Known rows, with every way that one mark hangs from another
[lapu [nodud sepog] rogot]: [-43.6  41.5  -9.5  16.1  -1.2  17.5  -8.1 -33.0  11.1 -17.1   7.7  13.8
 -28.7 -37.9  37.8  11.8 -26.0  -8.1 -40.5  13.2  15.9  -7.5]
[lapu nodud rogot]: [-62.7  43.5   6.3  24.9 -13.6  18.8   5.4 -37.7   6.3 -26.6  21.8  36.7
 -16.8 -25.3  16.8  32.8 -29.9 -24.7 -38.9   9.9  24.7 -18.2]
[sepog [nodud [lapu rogot]] [totiga zutipo]]: [  3.4 -25.0   3.3  -0.2 -58.2 -12.4 -17.8  -1.9  50.5   4.3  35.2  39.5
   3.7  -8.3   1.1  21.5 -17.3 -36.5  -4.4  -7.0  -1.2  10.8]
[zezon lapu [zutipo totiga]]: [-13.3  42.9   3.6 -23.2   8.7  25.0  42.9  -7.2 -16.0 -67.9 -24.9  53.2
  -8.3  -5.9  10.3  11.6  12.3  -6.8  18.3  52.7 -24.4 -28.4]
[zutipo totiga [zezon [lapu nodud]]]: [-51.9  38.5  26.9  26.8   6.1  12.8  70.6 -21.4 -41.8 -62.3 -31.0  10.1
  -2.7 -11.0 -27.9  23.3  44.7  -2.7 -27.5  23.2  24.4 -12.5]
[totiga [sepog nodud] [zutipo [zezon lapu]]]: [  5.0  -2.3  -9.6  14.7 -33.2  14.7  10.0   0.8 -11.8 -19.7 -13.0 -11.0
  26.0  18.3  -6.2  56.3  32.8   8.5 -38.4   8.4  -3.3  11.0]
[lapu [nodud [sepog [totiga zutipo]]] rogot]: [-11.1   7.1   3.4  -6.7 -20.5 -27.4  -9.9 -15.1  43.8   5.2  30.4  14.0
 -10.6 -21.9   5.5   2.4 -19.8  -7.7 -22.6 -11.3  -7.0  -6.1]
[nodud [lapu rogot] sepog]: [-15.8   8.5 -30.4   8.4  -4.8  46.9 -25.1 -10.7  24.6 -14.7 -16.4  20.8
 -33.5 -45.3  30.6   1.9 -46.5 -22.4  -5.4  10.0  -6.6   9.5]
[lapu [nodud [sepog totiga]] rogot]: [-30.2  28.1   1.6   5.5  -4.7  -8.2  -1.9 -27.3  15.1  -6.1  17.9  19.7
 -12.6 -22.3  24.4  -0.9  -8.2  -3.2 -28.8   6.0  13.5   8.4]
[totiga [sepog nodud]]: [-31.2  21.3  -9.8   1.5 -48.0  34.1 -15.7  -9.6  -0.6 -11.0  13.6  23.8
  10.7 -17.5  16.0  59.2 -23.4  -8.3 -36.0  43.1   8.5  15.9]
[totiga zutipo]: [-43.5  23.0  -9.4 -23.4 -38.7  16.9  -3.7   4.9  36.7 -20.8  18.8  23.1
  -4.8 -32.7 -13.5  36.0 -41.0 -20.2  10.4  35.3  -8.8 -25.5]
[totiga [sepog nodud] [zutipo zezon]]: [-14.6  -6.8   7.8   9.9 -50.1  12.1 -12.0  11.8   9.6 -13.8   7.0  -3.6
  32.6   4.4 -21.5  65.2   1.0  -5.8 -25.5  21.1   6.0   8.2]
[nodud lapu [sepog totiga]]: [-13.3  -1.0 -18.3 -19.6 -23.1  14.7  -8.8  12.7  25.0   3.8  -7.3  12.1
 -13.7 -50.2   6.7 -17.7 -42.1  -2.6  21.9  26.9   0.1  39.4]
[zezon zutipo]: [-36.4  48.1  -0.5 -25.4  -8.1  21.8  -6.1  -3.5  10.9 -34.6  13.6  51.0
   5.7 -18.6  21.1  17.6 -37.6  -5.5  27.9  58.9  -1.8 -16.4]
[zutipo [totiga [sepog nodud]] zezon]: [-29.5   7.9  27.5  24.3 -26.5  31.0  20.4  -2.0 -23.3 -50.8 -19.0  17.2
  22.9  -1.9 -30.3  66.3  31.3 -15.3 -32.6  48.5  12.0   7.4]
[nodud lapu]: [-48.8  16.7 -15.6   0.7 -33.4  43.3  -2.0  -1.3  17.6 -16.6  -6.5  25.6
 -18.6 -52.7   5.7  13.9 -57.7 -26.8  11.2  35.3  10.3   9.6]
[totiga [sepog nodud] zutipo]: [ -9.5   1.1  -9.4 -11.0 -64.8  15.2 -25.1   4.3  27.1   0.7  25.5  11.9
  12.9 -14.0   0.6  60.5 -26.9 -12.2 -29.8  27.9  -9.3   3.9]
[zezon lapu [zutipo [totiga sepog]]]: [ 14.8  24.9  -4.1 -12.6  10.6  38.4  20.7  -5.1 -24.7 -55.3 -33.1  39.3
  -0.6  -3.5   4.1  23.0   0.6  -4.2  -8.1  44.0 -41.6 -14.1]
[zutipo [totiga sepog] zezon]: [-35.2  10.5  21.5  22.2   2.0  42.2  15.8   4.8 -25.7 -60.7 -32.9  17.7
  13.3 -13.9 -47.3  53.5   7.1 -22.3 -14.7  48.8  -6.9  -2.1]
[totiga [sepog [nodud lapu]] [zutipo zezon]]: [  1.6 -33.6  -1.2  19.0 -64.3  21.0 -22.6  21.9  17.0   2.2  -2.3  -9.1
  18.9 -17.1 -21.8  46.7 -27.9 -13.2 -17.5   9.9   5.4  29.6]
[sepog nodud]: [-56.9  38.3  -2.1  -2.6 -48.2  20.3   3.2 -11.1   5.9 -22.8  25.1  35.8
   4.5 -20.8  20.4  48.4 -14.1  -9.1 -10.1  50.2  29.4   3.9]

Rows
[ 18.5 -30.5 -16.4  19.8 -60.4  30.6 -44.7  -4.2  38.9   5.2  14.1  20.7
  -4.2 -18.7   8.4  46.3 -43.3 -36.9 -39.5 -13.0 -16.9   6.7]  [totiga [sepog [nodud [lapu rogot]]] zutipo]
[-28.8   6.2  -7.0  25.4 -38.0  34.3 -13.7 -20.5  18.0 -18.6  12.8  42.6
 -13.4 -24.9  34.3  30.0 -23.7 -37.4 -22.9  12.7  21.2   8.6]  [sepog [nodud [lapu rogot]]]
[ -1.3  -9.9 -18.8  29.1 -39.6  45.2 -33.3 -16.8   9.8  -6.1  -0.5  31.9
  -7.0 -20.3  28.6  41.4 -38.6 -31.8 -47.9   4.2  -4.1  24.7]  [totiga [sepog [nodud [lapu rogot]]]]
[  3.0 -20.3 -15.4 -28.8 -45.3   0.6 -19.4  26.1  53.7  16.3   5.5   2.2
 -10.7 -48.9  -8.8 -18.8 -47.8  -8.3  28.9  15.3 -16.6  23.0]  [nodud lapu [sepog [totiga zutipo]]]
[ -1.6  -6.0 -20.4   3.2  -4.4  18.3 -17.6  -5.2  27.4  -5.7  -9.7  25.9
 -20.2 -33.7  20.0 -11.5 -25.2 -23.0   3.8   4.8  -2.8  24.0]  [nodud [lapu rogot] [sepog totiga]]
[-25.7   8.3   0.9 -27.6 -43.5 -28.1  -1.4   2.4  40.0  14.9  31.2  -0.3
  -5.0 -35.8  -5.7  -2.2 -29.4   7.8  -1.4  11.7   2.5   9.5]  [lapu [nodud [sepog [totiga zutipo]]]]
[  5.8 -22.3   7.9  33.8 -35.6  48.5 -10.3 -14.7  -1.8 -32.1 -14.4  38.4
 -12.0 -26.8   1.5  47.2 -14.6 -50.5 -44.6  14.1 -18.7   9.4]  [zutipo [totiga [sepog [nodud [lapu rogot]]]]]
[-10.5  43.2  16.5   9.6  15.4  10.9  37.5 -39.1 -17.8 -59.0  -9.8  55.1
 -19.4   0.9  19.3   7.1  15.8 -13.8 -23.7  17.1 -10.7 -36.4]  [zezon [lapu nodud rogot] [zutipo totiga]]
[-21.0   0.3   0.6   9.3 -22.7  26.9 -15.0  17.6  11.5 -22.0  -8.1  -6.8
  22.5  -8.5 -35.9  54.2 -23.6 -10.3 -10.6  20.8 -11.1  -3.5]  [totiga sepog [zutipo zezon]]
[-13.6  -7.8  -1.8  12.4 -38.0   3.1  -8.7 -12.9  19.6  -7.0  20.3  50.3
   2.9 -10.0  18.6  17.8  -6.4 -31.7 -14.0   6.0  16.3  22.4]  [sepog [nodud [lapu rogot]] totiga]
[ -1.1   4.9 -18.3  13.0 -10.6  25.2  12.5   8.0  -9.3 -28.1 -31.4 -11.8
  18.9   7.8 -20.9  45.1  10.1   2.2 -22.5   6.1 -16.4  -3.2]  [totiga sepog [zutipo [zezon lapu]]]
[-14.4  22.1  -7.8  23.1  13.6  19.2  15.0 -12.7   4.8 -48.7 -19.7  15.0
   5.7  17.7  -8.8  36.3  34.2 -11.8 -15.7  -6.1  -5.7 -32.4]  [totiga [zutipo [zezon [lapu rogot]]]]
[-33.6   2.9  16.5  -7.8 -20.3 -14.3   9.9  21.7  24.3 -22.3  12.9  12.0
  30.6  -0.7 -46.6  27.8   6.4  -8.9  25.2  23.4   7.5  -3.5]  [sepog [totiga [zutipo zezon]]]
[-27.0  -0.1   1.1  -6.8 -57.1   1.2   4.2   3.9  19.7   2.9  22.8  33.4
   8.1 -26.9   8.7  14.5 -20.2 -13.9   4.2  27.8  24.7  38.1]  [sepog [nodud lapu] totiga]
[-16.2  -7.5 -20.2  13.6 -57.3  44.0 -20.1  -0.7   7.8   5.0   2.2  14.7
   0.9 -32.4  17.5  42.2 -47.0 -20.2 -27.6  25.7   9.9  35.9]  [totiga [sepog [nodud lapu]]]
[  2.5  46.6 -15.2  -4.6  20.0   9.6   8.6 -37.2  -5.0 -24.3  -5.3  28.9
 -22.2  -6.0  64.2 -10.7  -2.1  13.5 -29.1   4.2   0.8 -10.8]  [zezon [lapu [nodud sepog] rogot] zutipo]
[-14.3  10.7   0.4  -2.1  -6.7 -13.5  36.3  13.3   4.6 -29.5 -12.2   8.1
  27.9  16.7 -30.0  20.5  37.1   5.9  10.1   5.8  -2.6  -4.0]  [sepog [totiga [zutipo [zezon lapu]]]]
[ 24.9  18.6  -3.2   6.5  29.5  40.6   8.6 -21.7 -23.5 -64.8 -38.5  53.6
  -5.8  15.1  14.2  28.3  12.6 -22.8 -25.9  21.0 -46.8 -28.5]  [zezon [lapu rogot] [zutipo [totiga sepog]]]
[-29.0  29.2  -1.1   7.9  14.4 -17.9  48.0 -12.6 -23.0 -12.1 -18.4 -13.8
   7.6  -7.1   5.1  -9.5  40.7  36.8 -20.0   9.7  30.2  32.1]  [zutipo [zezon [lapu [nodud [sepog totiga]]]]]
[-41.7  31.5  -0.8 -11.8 -23.8 -12.0  12.5 -10.8  11.2   1.6  17.2   7.8
  -5.6 -38.6   9.5  -4.7 -22.4  12.2 -10.7  28.7  23.4  22.8]  [lapu [nodud [sepog totiga]]]
[ 14.8 -15.8  10.7  -6.4 -46.4  32.6 -11.4   8.2  -0.4 -23.4  -5.8  40.7
   0.9 -26.9   5.4  22.5 -30.4 -23.4  -2.9  49.0 -16.8  13.5]  [zezon [zutipo [totiga [sepog [nodud lapu]]]]]
[-25.7  18.9  15.8  39.0   4.7  24.3  54.8 -18.4 -47.9 -48.7 -43.2  -4.0
   0.8  -7.2 -29.9  39.1  32.3   0.0 -53.9  16.5   3.8   1.4]  [zutipo [totiga sepog] [zezon [lapu nodud]]]
[-20.8  47.5 -24.6  19.5  10.9  21.8  20.4 -40.6  -6.9 -20.9 -12.9  11.0
 -32.9 -19.6  49.1   4.8   7.4   7.5 -51.3  -2.0  10.4  -3.6]  [zezon [lapu [nodud sepog] rogot]]
[ -9.7   9.7 -10.6 -36.1 -32.4 -10.4 -13.5  14.6  41.2  -1.1  16.9  10.0
  -0.3 -26.0  -6.8   3.7 -17.2   1.2  19.4  26.6 -17.5   3.5]  [nodud [sepog [totiga zutipo]]]
[-39.9  36.4  11.0  17.4  20.4  30.4  57.4  -5.4 -32.9 -73.1 -48.4  20.4
  -0.2  -1.9 -26.6  32.3  50.2  -9.6  -2.4  41.6   5.4 -15.0]  [zutipo totiga [zezon lapu]]
[-34.0  39.2 -13.7  34.1  30.6  37.9  28.1 -23.9 -22.9 -59.1 -31.6  25.8
   5.1  15.4  10.9  35.2  43.2  -9.3 -24.3   9.6  15.4 -17.3]  [zutipo [zezon [lapu rogot]]]
[-17.1  48.1  -1.7   9.4  15.8  10.3  17.9 -41.1 -10.8 -36.2   4.2  46.9
 -11.1   4.2  45.7   7.1  -5.5   0.4 -29.6   1.1   8.1 -23.6]  [zezon [lapu nodud rogot] zutipo]
[ 16.5 -23.4 -20.2  -9.3 -26.1   2.0 -31.3   6.2  55.5   5.7   5.2  17.0
 -17.3 -32.2   1.6 -11.0 -37.9 -23.9   7.9 -13.7 -27.3   8.6]  [nodud [lapu rogot] [sepog [totiga zutipo]]]
[ -1.7  42.9   7.9 -24.4   6.2   7.0  42.4 -21.6 -16.5 -39.2 -21.7  22.3
 -25.5 -25.8  23.6 -17.0   8.2  16.0  -8.0  40.4  -9.9  -9.7]  [zezon [lapu [nodud sepog]] [zutipo totiga]]
